Every row comes from one small tree of marks. The marks that hang from a mark follow it in brackets, in alphabetical order. Every link used is in the known rows. Which tree was each row made from?
Known rows
vipu{getag gopen{nuvapoz}}: [-5.60 -0.38  1.10  1.90  0.16  1.33 -0.67  4.03  3.69 -3.34  2.07 -3.13
  1.64  0.70  0.91 -1.26]
gopen{rabep}: [ 0.76 -1.17 -0.15 -3.23  0.36 -0.06 -2.10  3.00  1.56 -1.86  2.27  1.40
 -0.14  2.60 -0.83  0.74]
febekid{vipu{getag gopen{rabep}}}: [-7.34 -2.08  2.39  1.36 -2.65  1.22 -0.54  4.33  3.41 -2.65  0.10 -1.04
  1.57 -1.79 -0.71 -2.36]
febekid{vipu{gopen{rabep{folil}}}}: [-2.66 -3.13  1.47  0.81 -1.52  1.44 -0.03  2.60  2.81 -2.44 -0.87  1.46
  1.91 -2.40 -1.91 -0.93]
getag{vipu{gopen{nuvapoz}}}: [-1.80  0.64  1.37  1.04  0.63  0.90  0.51  3.53  4.01 -6.96  0.62 -0.21
  0.16 -2.34  2.78 -1.95]
mitin{rabep}: [ 2.91 -0.70  0.27 -0.56  1.64  0.59 -0.11 -2.37  1.69  0.45 -0.41  0.41
  1.35  0.05  0.51  0.61]
nuvapoz{gopen{rabep{mitin} vipu{getag}}}: [ 1.43 -0.18  0.75 -2.34 -1.84 -1.93 -7.46  6.37  3.23  2.28  2.06 -2.63
  0.14  4.60  1.03 -4.00]
febekid{vipu{getag gopen{nuvapoz}}}: [-6.82 -1.32  1.09  3.01 -2.18  1.67  1.48  4.10  3.97 -3.47 -0.31 -2.71
  0.67 -1.84  0.83 -1.71]
febekid{vipu{getag gopen{nuvapoz rabep{folil mitin}}}}: [-2.94 -3.84  0.47  2.47 -1.86  1.60 -2.40  5.44  5.18 -1.95  1.88 -1.12
  2.67 -0.53 -0.32 -0.86]
nuvapoz{gopen{rabep vipu{getag}}}: [-0.40 -0.03  1.36 -3.79 -1.73 -2.19 -6.05  6.76  3.41  0.81  2.10 -1.70
 -0.81  4.64  0.39 -3.77]
getag{vipu{gopen}}: [-2.96  0.66  2.79  1.94 -0.19  0.48  0.16  1.30  2.03 -4.77 -0.74  0.50
  1.22 -4.38  1.85 -3.30]
gopen{nuvapoz rabep{folil} vipu}: [ 6.38 -1.90 -1.55 -5.30  1.83  0.81 -4.77  5.36  4.36 -2.51  3.23  1.36
 -1.59  4.97  1.38  1.42]
vikub{febekid{vipu{getag}}}: [-3.19 -1.63  1.94  3.27 -3.33  0.53  0.00 -0.30  0.83  0.60  0.01  0.20
 -0.40 -1.86  0.24  0.05]
febekid{vipu{getag}}: [-4.67 -1.31  1.02  2.68 -3.51  0.14  0.51  1.33  1.42  1.00 -0.80 -1.06
  0.26 -2.87  0.11 -1.76]
febekid{vipu{gopen}}: [-4.94 -0.78  1.49  2.66 -1.98  1.64  2.55  1.07  1.42 -2.44 -3.16 -0.98
  0.71 -3.58 -0.16 -1.91]
folil{rabep}: [-0.12 -0.10  0.98  0.61  1.04  1.33 -1.35 -2.49  0.63  1.79  0.49  3.44
  2.02 -0.51 -1.94 -1.29]
gopen{rabep{folil mitin} vipu{getag}}: [ 3.75 -2.48  0.34 -1.25 -0.64  0.03 -8.47  2.99  2.43  3.36  2.79  0.18
  1.73  2.08  1.07 -1.66]
rabep{folil mitin}: [ 4.31 -2.27 -0.75  2.94 -0.10 -0.01 -3.11 -1.49 -0.12  4.03  0.54  0.71
  2.99 -1.14 -0.64  0.16]
febekid{vipu{getag gopen}}: [-7.96 -1.18  2.52  3.98 -3.11  1.28  0.96  1.82  2.13 -1.09 -1.79 -2.08
  1.73 -3.87 -0.12 -2.96]

Which tree is each row?
[ 6.83 -2.04 -0.69 -2.49  0.57  0.45 -6.95  2.18  1.85  2.12  1.42  1.27
  0.74  2.45  0.88 -0.43]  gopen{rabep{folil mitin} vipu}
[ 2.09 -1.81  0.78  0.56  0.90  0.95 -3.38  4.89  5.13 -5.49  2.86  1.49
  2.18 -0.99  1.61 -1.17]  getag{vipu{gopen{nuvapoz rabep{folil mitin}}}}
[ 0.42 -1.69  1.31 -0.77  1.05  0.73 -1.97  5.17  5.38 -6.94  2.94  2.30
  1.45 -0.95  1.11 -0.93]  getag{vipu{gopen{nuvapoz rabep{folil}}}}
[-4.52 -2.81  2.49  0.83 -0.26  0.57 -4.01  3.39  3.17 -0.77  2.87  0.34
  4.05 -0.17 -1.92 -1.58]  vipu{getag gopen{rabep{folil}}}
[ 5.14 -2.57 -1.47 -2.41  0.59  0.61 -7.86  5.79  4.76  0.65  4.60 -0.70
  0.41  4.68  2.15  0.02]  gopen{nuvapoz rabep{folil mitin} vipu{getag}}
[-5.70 -3.51  2.39  2.15 -2.64  1.06 -1.50  3.46  3.52 -1.11  0.49  0.35
  2.90 -2.58 -1.78 -2.10]  febekid{vipu{getag gopen{rabep{folil}}}}
[ 0.49  0.56 -0.51 -1.73  0.14  0.68 -3.11  4.21  3.26 -1.16  1.86 -2.71
 -2.01  3.15  3.57 -0.88]  gopen{nuvapoz vipu{getag}}
[-2.74 -3.04  1.87  2.29 -0.48  0.80 -5.50  3.01  2.91  0.83  2.88 -0.48
  4.98 -0.16 -1.36 -1.83]  vipu{getag gopen{rabep{folil mitin}}}
[ 1.90 -0.68  0.24 -2.32 -0.65  0.37 -7.44  3.93  2.25  1.53  2.20 -1.53
  0.08  3.14  2.34 -2.05]  gopen{rabep{mitin} vipu{getag}}
[-6.09 -2.14  0.91  0.39 -1.86  1.66 -0.16  6.55  5.25 -4.92  1.53 -1.64
  0.62  0.23  0.17 -1.09]  febekid{vipu{getag gopen{nuvapoz rabep}}}
[ 8.25 -2.23 -2.36 -3.71  1.68  1.07 -6.42  5.03  4.09 -0.74  3.17  0.41
 -0.51  4.93  2.08  1.19]  gopen{nuvapoz rabep{folil mitin} vipu}
[-3.25 -1.57  0.19  0.35  0.44  1.59 -3.99  6.41  4.76 -3.33  3.95 -2.87
  2.28  3.12  0.86 -0.81]  vipu{getag gopen{nuvapoz rabep{mitin}}}
[ 3.26 -2.32 -0.66 -3.96  0.73  0.35 -6.30  6.35  4.94 -1.11  4.64  0.26
 -0.51  4.64  1.50  0.29]  gopen{nuvapoz rabep{folil} vipu{getag}}
[ 1.29 -0.57 -0.80 -5.11  0.59  0.64 -5.20  7.20  4.76 -3.00  4.17 -1.39
 -2.25  5.59  2.69 -0.17]  gopen{nuvapoz rabep vipu{getag}}
[ 4.16  0.19 -0.12 -3.52 -0.77 -1.65 -6.11  5.66  2.58  1.17  0.75 -1.63
 -0.76  4.83  0.98 -2.94]  nuvapoz{gopen{rabep{mitin} vipu}}
[-4.53 -2.38  1.78  1.12 -1.84  1.85 -0.70  4.42  4.30 -4.64  1.92 -0.38
 -0.12  0.98  0.35  0.66]  vikub{febekid{vipu{getag gopen{nuvapoz rabep}}}}
[-6.30 -1.27  2.47 -0.15 -0.42  0.73 -3.00  4.28  3.00 -2.46  2.40 -1.24
  2.58  0.84 -0.78 -2.06]  vipu{getag gopen{rabep}}
[ 2.20 -0.80 -0.36 -1.76 -1.02 -1.99 -4.22  5.09  2.41  0.85  1.89 -1.02
  0.90  4.12 -1.19 -1.61]  nuvapoz{gopen{rabep{mitin}}}
[ 0.15 -2.52 -0.09 -1.62  1.97  1.49 -1.89  4.93  4.50 -4.69  2.94  0.79
  1.82  2.43 -1.07  1.20]  vipu{gopen{nuvapoz rabep{folil}}}
[-1.00  1.00  1.53 -0.81 -2.05 -2.24 -4.11  4.12  2.08  2.47  0.10 -2.89
 -0.70  2.26  1.22 -4.56]  nuvapoz{gopen{vipu{getag}}}
[ 6.18 -3.26 -2.58 -1.74  1.47  0.62 -4.32  4.42  3.81 -0.96  4.41  1.23
  1.09  4.19 -0.20  2.68]  gopen{nuvapoz rabep{folil mitin}}
[ 2.39  0.32  0.41 -5.01 -0.67 -1.85 -4.72  6.06  2.88 -0.49  0.83 -0.72
 -1.71  4.85  0.26 -2.73]  nuvapoz{gopen{rabep vipu}}
[ 4.16 -2.92 -1.83 -3.27  1.61  0.22 -2.66  4.84  4.08 -2.83  4.54  2.05
  0.23  4.16 -0.93  2.85]  gopen{nuvapoz rabep{folil}}
[ 5.88 -1.43 -0.03 -2.52 -0.75 -1.99 -7.18  4.76  2.76  2.88  1.26 -0.12
  0.68  3.93 -0.27 -2.55]  nuvapoz{gopen{rabep{folil mitin} vipu}}
[ 0.47 -0.53  0.50 -0.26  0.90  1.09 -2.48  5.62  4.96 -7.13  2.39  0.08
  0.91 -0.20  2.69 -1.43]  getag{vipu{gopen{nuvapoz rabep{mitin}}}}
[-1.11 -0.29  1.24 -1.60  0.97  0.85 -1.16  5.99  5.18 -8.56  2.43  0.91
  0.07 -0.14  2.15 -1.25]  getag{vipu{gopen{nuvapoz rabep}}}
